Every row comes from one small tree of marks. The marks that hang from a mark follow it in brackets, in alphabetical order. Every link used is in the known rows. Which tree was each row made from?
Known rows:
dusu{tiko{lusar morup serani}}: [  3 -12  -7   7   6   2 -16  11 -10   6   2 -19  10  10  12  -1  10  -9
  -8  14  55 -12  -3  11   9  39 -10 -19  -1 -19  -7  -1   2   5]
morup{lusar tiko{dusu serani}}: [ 11   1  -9   8   5   2 -11  11  -2   9   6 -17   2   5   9  13   8  -8
  -9  17  26 -27   1  10  19  18 -10 -24  -7  -4  -3   7   8  13]
morup{lusar}: [  6   2  -1   5   6   3 -12  12 -14   5   3 -15   1   8  14  12   0  -7
 -10   9  -8 -25  -2  11  12   8 -14 -13  -3   3  -4  -5  -2   6]
malonug{serani{tiko} tudev}: [  6  -6  -3  -2   4  10 -15  14 -10   5  10 -14   1   5   9   7  27  -3
   0  10  48  -9  -8  11  17  11 -10 -12  -9  -2  -5  -7  -6  11]
tiko{lusar serani}: [  8  -5  -3   3   7   2 -11  11 -10   7  -1 -20   3   9   7   1  10  -8
  -9  12  27 -14   0   9   8  14 -16 -12  -1 -10  -6   5   7  10]
sevo{morup{lusar rero}}: [  5  -1   3   4  11   3 -10  13 -15   6  11 -17  -1   1  19  17   3  -8
 -11   7  10 -27   1  10  15   8 -14 -19  -9   5  -2   9  -5  10]
serani{tiko}: [  3  -6  -2   0   6   4 -14  13 -10   5  -5 -13   4   8   4   6  14  -3
 -10   6  15 -10  -6  12   8   4 -13  -9  -6   0  -6  -1  -4   8]
morup{rero}: [ 10  -1  -2   3   7   4 -10  12 -12   6  -1 -13  -3   6  10  13   3  -4
 -10   9   8 -16  -2  12  11   2 -15 -11  -8   2  -8  13   1  12]
dusu{tiko}: [  9   2   1   9   4   4 -15  10 -11   5  -7 -12   3   5  14  11   7  -3
 -10   5  12 -10  -7  13   7  38 -12 -12  -4  -2  -5 -10   0   6]
sevo{suran{gali{fuzak{datog}}}}: [  2   2   8   1  12   1 -10  13 -17   7   3 -12  -3  -2   8  16   1   3
 -11  -4  -9 -13   0  11   5   6 -14 -13  -6  13  -6  -6  -4  18]
malonug{serani{tiko{morup}} tudev}: [  1 -14  -6  -3   3  10 -17  16 -10   4  17 -13   6   9   8   4  28  -4
   1  14  62  -7  -8  11  17   8  -8 -19  -9 -10  -7  -8 -12   7]
serani{tiko{morup}}: [ -3 -11  -5  -1   4   4 -16  15 -11   6   1 -12   9  10   3   3  15  -4
 -10  11  27  -8  -6  13   8   4 -11 -15  -7  -7  -9   0 -10   7]
tiko{dusu lusar morup{rero}}: [  4  -9 -10   4   9   4 -15  12   2   5  10 -18   3  15   7   0   4  -9
 -11  19  32 -16  -1   7  10  -1 -13 -21  -5 -13 -10   5   4  12]
suran{gali}: [  3   1   2   5   7   5 -10  14 -10   5   1 -12   0   1  10   8   1  -5
 -11   5  -1 -12  -6  12   3   1 -12  -7  -6   0  -7  -8  -4   4]
rero{dusu}: [  6  12   0   7   6   4 -12   9  -8   2  -2 -14   1   3   4  10   9  -4
 -11  16   6 -10  -5  12   7  23 -14 -15  -3   4  -5  -6  -5  -4]
morup{tiko{lusar}}: [ 12   1  -4   6   7   3 -12  10 -12   8  -7 -18   3  11   7   9  16  -7
 -11  12  26 -15  -3   8  12   8 -15 -11  -3  -3  -4 -12   4   9]
serani{tiko{dusu} tudev{malonug}}: [ -1 -12 -14   1   8   7 -16  18   6   7   0 -17  -3   5   9   7  18  -4
  -9   7  10 -11  -7  11  19   6 -18 -19 -10  -2 -16  -5   4  11]
tudev{malonug serani}: [ 10   3  -3   9   7   3 -12  20 -12   8   0 -15  -5  -1  11  13  12  -4
  -8   5  -8 -14  -2  10  21  16 -15 -13  -6   2  -9 -22  -1   8]
serani{tiko tudev}: [  1 -14  -5  -3   5   6 -14  14 -10   4  -4 -14   1  11   8   6  17  -2
  -7   8  10 -11  -9  14   9   7 -18 -13  -7   0 -14  -3  -4   8]
tudev{malonug serani{tiko{dusu morup}}}: [  1  -9 -13   5   7   4 -19  22   3   8   6 -16   3   3   4   3  18  -6
 -10  12  16 -11  -4   9  22  10 -11 -23 -10 -10 -11 -22  -2  10]
suran{gali{fuzak} sevo{morup{tiko}}}: [  4   8   5   6  14   9 -12  11 -17   9   2 -17   0 -10   5   9  18   2
 -13   2  24   0  -6  11   5  36  -3 -18  -9   8  -2  -8  -5  15]
datog{fuzak}: [ 11   7   2   4   6   8 -13  13  -8   5  -2 -14   1  12   6  10   8  -7
 -10   9  -2  -5   2  10   8  15 -16  -9  -2  10  -5  -9   0  11]
morup{lusar rero{dusu{tiko}}}: [ 11   7  -5  12   5   4 -14   6 -13   1   1 -19  -4  -3  22  15  -6  -7
 -11  18  22 -28  -3  13  17  41  -9 -17  -5   7  -4   5  -2  -5]
suran{gali{fuzak} sevo}: [  3   5   0   3  10   8 -13  11 -14   6   2 -14  -2  -6   5   2   3   3
 -12   1  -2   0  -8  13   2  30  -5 -10  -5   7  -8  -7   0  14]
tiko{dusu lusar morup serani{tudev}}: [  0 -19 -13   0   8   4 -14  13   4   5  12 -20   7  18   7  -4  14 -10
  -8  22  37 -14  -2   8   8  15 -17 -28  -4 -21 -16  -2   8   8]
rero{dusu morup{lusar tiko}}: [  3  21  -1   9   4   5 -10   9 -15   3   5 -19  -3   5   9  18   7  -7
  -8  26  31 -25  -1  12  18  32  -8 -18  -4   5   6  -8  -8  -5]
gali{fuzak}: [  8   6   1   2   7   3 -13  11 -15   6  -3 -13   1  12   3  10  10   5
 -10   5  -1 -10  -3  11   8  18 -15 -11  -3   9  -5  -5   1  16]
rero{morup{lusar}}: [ -2  10   2   3   5   3 -10  13 -15   5   7 -16  -1  12  14  14  -1  -7
  -8  13   9 -24  -1  11  12  18 -11 -13  -2   1   2  -7  -7   7]
fuzak{gali}: [  8  -4   4   5   6   0 -12  15 -12   5   1 -16  -1  10   8   8  19  -5
  -9   5  -9 -14  -2  11  10  12 -15 -11  -4   2  -7  -4  -5   6]
malonug{tudev}: [  6   1   0   2   5   6 -12  12 -10   5  15 -12   0  10   9  12  17  -3
  -5  10  20 -12  -5  12  12  13 -13 -14  -3   0  -6  -8  -4  11]
tiko{morup{lusar rero}}: [  3  -8  -6   2   7   3 -13  14 -16   6  13 -15   1   9  17  12  -4  -7
  -9  14  15 -28   0  12  17   0 -11 -20  -7  -2  -8  12  -7   7]
tiko{serani}: [  7  -2  -1   3   5   3 -10  12 -11   6   0 -14   4   7   5   9  10  -4
  -8  10  14 -14  -2  13  10  17 -14 -15  -5  -5  -6  12   2  10]
sevo{morup{lusar} suran{gali}}: [  3   5  11   7  13   4 -11  15 -15   6  16 -17   2  -7  21  13   0  -9
 -13 -10  -1 -25  -1  10   9  13 -12 -19  -8   2  -1 -11  -8   7]
sevo{morup}: [  2   4   8   3  10   3 -11  12 -11   6   3 -13   5   4   8  12  18  -5
 -10   4   8  -9  -3   9   5  17 -15 -17  -6   1  -2  -7  -7  11]
tudev{malonug serani{tiko{lusar morup}}}: [  1 -14 -12   4   7   2 -19  21 -12   8   3 -21   3   4   6  -2  19  -8
  -9  10  29 -12  -3   8  22   5 -14 -15  -5 -11 -11 -24  -3   2]

Write each row's tree:
[  4   1   3   3  14   6 -12  12 -12   6   6 -15  -1  -8   9   9  14  -5
 -11   4  20  -4  -5  12   8  26  -8 -22 -10   1  -5  13  -4  17]  suran{sevo{morup{rero}}}
[  6  -9  -7   8   5   4 -16  11 -16   5   8 -16   2   7  23  13  -6  -7
 -10  13  29 -26  -3  13  18  26  -8 -21  -7  -4  -7   5  -7   4]  dusu{tiko{morup{lusar rero}}}
[ 11   2  -7   7   5   3  -9  11   2   9   0 -15   4   7   1  12  17  -5
  -9  17  29 -14  -1  11  14  19 -11 -22  -8  -7  -5   8   8  19]  morup{tiko{dusu serani}}
[ -5 -21 -11  -4   4   6 -17  16 -14   4  10 -16   6  12  14   6   9  -7
  -8  14  18 -22  -6  13  14   3 -15 -21  -7  -5 -14  -4 -10   0]  serani{tiko{morup{lusar}} tudev}
[  9 -15  -7   5   7   4 -14  10 -10   6  -4 -22   2   9  16   3  12  -7
  -7  12  38 -14  -5  11   9  42 -17 -17  -2 -12 -12  -2   9   7]  dusu{tiko{lusar serani{tudev}}}
[  2 -12  -9  -2   6   6 -16  13   5   4   0 -14   2  14   5   4  17  -4
 -10  12   7 -11 -10  12   9  10 -17 -18  -9  -3 -14  -6   2  12]  serani{tiko{dusu} tudev}
[  0  11  -3  10   5   4 -13   7  -9   1  -1 -24   0   6  12   3   9  -9
  -9  25  63 -12  -2  10   8  62  -8 -14   1 -11   2  -1   2  -4]  rero{dusu{tiko{lusar serani}} morup}
[ -3 -11 -10   1   5   4 -18  14   0   5  12 -15   9  12   8   3   7  -7
 -12  16  19 -21  -5  11  13   3  -9 -23  -7  -8  -7  -3  -4   8]  serani{tiko{dusu morup{lusar}}}
[ -6 -18 -16  -1   7   7 -18  20   6   7   7 -16   4  10   8   3  19  -5
  -8  11  22 -10  -7  12  20   5 -16 -26 -10 -10 -19  -6  -3   9]  serani{tiko{dusu morup} tudev{malonug}}
[  3  -1 -10   5   6   3 -12  12 -13   2  16 -20   1   0  13  10  -2  -9
  -9  27  39 -31   2  13  19  17 -10 -26  -7  -4  -8  26  -6  -6]  tiko{morup{lusar rero{dusu}} serani}
[  2 -10 -12   2   8   8 -18  20   4   7   4 -14   4   3   5   3  23  -5
  -5  10  46  -9  -6   8  23   4 -10 -22 -11 -12 -11  -7  -4  12]  tudev{malonug{serani{tiko{dusu morup}}}}
[ -1   4   7   3  14   8 -13  12 -16   7   6 -16   0  -9   6   5  11   2
 -13  -2   9   3  -8  12   0  36  -5 -16  -6   7  -4  -7  -6  15]  suran{gali{fuzak} sevo{morup}}
[  0 -17 -13  -1  10   6 -15  17  -8   7  -4 -22  -4   7  14   1  19  -7
  -9   5  24 -13  -5  10  18   2 -21 -11  -5  -4 -16  -8   2   5]  serani{tiko{lusar} tudev{malonug}}
[ 11   8  -3  12   6   6 -14   7  -9   2  -4 -16  -3  -1  14  13   2  -4
 -11  17  28 -14  -6  14  11  41 -10 -15  -7   4  -6   7  -1  -2]  morup{rero{dusu{tiko}}}
[  8  -8 -11   3  10   7 -17  17   5   7  -4 -22  -1   3   8  -2  23  -8
  -6   7  42 -12  -4   5  22   3 -14 -14  -7 -10  -8 -12  10  14]  tudev{malonug{serani{tiko{dusu lusar}}}}
[  3  -9 -10   2   8   5 -10  18  -9   8   2 -18  -4   1  14  12  14  -5
  -5   7  20 -17  -3  13  21  17 -19 -20  -7  -3 -17   7   3   8]  tiko{serani{tudev{malonug}}}
[  4  10  -4   7   7   5 -10  10   1   7   0 -20   0  17   3   7  15  -8
 -10  20  40 -12  -2   6  11  18 -10 -17  -1  -9   2 -14   6  17]  rero{morup{tiko{dusu lusar}}}
[  1 -19 -10   3   3   4 -15  13 -15   5  11 -18   6   9  23   9   3  -7
  -6  16  32 -25  -4  14  15  41 -12 -27  -6 -12 -13   1  -4   0]  dusu{tiko{morup{lusar} serani{tudev}}}
[  5  -1  -8   6   9   4 -14  10  -9   2   6 -20   1   7   6   3   6  -9
 -11  24  40 -16  -1  10  10   8 -13 -19  -3  -6  -9   5  -3  -6]  tiko{lusar morup{rero{dusu}}}
[  4  19  -2   9   6   5 -11   8 -11   3  -2 -22  -2   9   3   9  16  -9
  -9  27  47 -13  -3   9  11  29 -11 -13   0  -3   4 -13  -3  -2]  rero{dusu morup{tiko{lusar}}}
[  7  -4  -9   3   8   8 -16  18   5   7  -3 -16  -1   0   8   6  22  -4
  -5   5  32 -10  -5   8  23   5 -12 -16 -12  -4  -8  -7   3  14]  tudev{malonug{serani{tiko{dusu}}}}
[  8 -11  -5   5   5   5 -13  11 -11   5  -3 -16   2   6  16  10  11  -4
  -6  11  26 -12  -6  15  11  45 -15 -19  -6  -8 -12   3   4   7]  dusu{tiko{serani{tudev}}}
[  8  -5  -6   2   7   8 -14  19 -10   8  -7 -15  -2  -4  10   8  22  -3
  -4   2  34 -10  -5  10  24   3 -14 -11 -10  -1  -8  -4  -3   9]  tudev{malonug{serani{tiko}}}
[ 13   1  -8  10   8   4 -13   6  -9   2  -3 -23  -3  -1  14   4   5  -9
 -11  22  57 -17  -2  12  13  45 -11 -16  -4  -7  -5  16   7  -1]  morup{rero{dusu{tiko{lusar serani}}}}
[ 13   2   7   6  12   3  -7  13 -15  10   6 -18   1  -4  12  19  19  -5
  -9  -2  48 -20   2  12  20  17 -12 -26 -14  -1  -2  26  -1  22]  sevo{morup{rero tiko{serani}} suran}
[  3  18  -3   8   3   3  -7  10 -15   4   7 -22  -3   3   9  16   8  -8
  -7  29  47 -28   1  12  20  37  -7 -21  -4   1   5   8  -5  -3]  rero{dusu morup{lusar tiko{serani}}}
[ -1 -16  -7  -3   5   5 -12  15 -10   5   9 -15   7  12   8   7  13  -6
  -5  16  25 -14  -4  14  11  16 -16 -25  -6 -13 -16   8  -4   6]  tiko{morup serani{tudev}}
[  9  11  13   6  13   6 -10  13 -18   9   4 -17   1  -3   9  16  16   3
 -12 -10  20 -11  -3   9   9  21  -9 -18 -10  10  -1 -12  -4  18]  sevo{morup{tiko} suran{gali{fuzak}}}
[  1 -19  -8  -3   7   6 -15  13  -9   5  -4 -20   1  14  10  -2  18  -6
  -8  10  22 -12  -7  10   8   4 -21 -11  -4  -6 -13  -8   2   5]  serani{tiko{lusar} tudev}
[ 15   3  -9   8   9   3  -8   8 -10   5  -2 -24  -3   1   6   9  12  -9
 -10  27  56 -21   1  10  18  19 -13 -17  -6  -3  -5  20   6   1]  morup{rero{dusu} tiko{lusar serani}}
[ 12   3  -7  11   6   4 -14   7 -13   2   3 -21  -3  -5  21  14  -5  -7
 -10  22  40 -29  -1  15  19  49  -8 -20  -7   1  -4  22   1  -4]  morup{lusar rero{dusu{tiko{serani}}}}
[  7  -4 -11   7   7   3 -16  21   3   7  -1 -17  -2   0   5   6  17  -4
 -10   7   5 -12  -5   9  22  11 -13 -17 -10  -2  -9 -19   4  14]  tudev{malonug serani{tiko{dusu}}}
[  3  -6  -7   4   7   5 -14  13   2   5  10 -12   4  12   6   8   4  -6
 -11  17  20 -15  -3  11  11   2 -12 -24  -8  -8 -11  10  -1  16]  tiko{dusu morup{rero}}
[  2  12   0   6   4   4  -9  12 -18   7   5 -17  -1  12  12  18   6  -7
  -8  16  24 -25  -2  11  19  18  -8 -15  -4   2   4  -8  -7   8]  rero{morup{lusar tiko}}
[  5 -14 -12   7   8   5 -14  14  -9   9  -3 -24  -3   2  23   5  13  -7
  -7   8  41 -16  -3  11  20  41 -18 -16  -3 -11 -14  -3  10   7]  dusu{tiko{lusar serani{tudev{malonug}}}}
[ -2 -11  -8   0   5   5 -18  15   4   5   5 -12  10  13   0   1  15  -5
 -11  14  28  -7  -6  10   8   5 -11 -21  -7 -11  -8  -3  -3  11]  serani{tiko{dusu morup}}
[  8  -2  -7   7   4   6 -13   8  -8   1  -2 -18   1   0  14   9  12  -4
  -7  20  34 -12  -6  15  11  58 -14 -21  -6  -4 -12   1   0  -5]  rero{dusu{tiko{serani{tudev}}}}
[  6  -9 -10   4   6   4 -18  15   5   5  15 -20   0  11   5  -4  23  -7
  -6  16  31 -11  -5   7  14  14 -12 -16  -4  -9  -6 -29   7  13]  malonug{tudev{serani{tiko{dusu lusar}}}}
[  3 -17 -12  -1   8   5 -16  12   5   4  -1 -20   2  15   8  -4  17  -7
 -10  14  19 -12  -7   9   7   6 -20 -16  -4  -9 -13 -11   8  12]  serani{tiko{dusu lusar} tudev}
[  3   9  -6   7   4   4  -8  12  -3   7  10 -20   0  11   7  14   8  -8
  -7  23  42 -27   1  10  20  27  -6 -23  -6  -6   3   6   4  15]  rero{morup{lusar tiko{dusu serani}}}
[  4   7  11   6  11   2 -12  13 -15   6  12 -17   4   1  19  16   9  -7
 -12  -8   2 -24   1   9  12  17 -15 -24  -6   4   0  -7  -6  11]  sevo{morup{lusar} suran}
[  3 -10  -7   8   3   3 -16  12 -15   6   9 -16   9   6  20   9   1  -8
  -8  14  38 -23  -2  13  15  40  -8 -24  -4 -11  -6   4  -4   2]  dusu{tiko{morup{lusar} serani}}
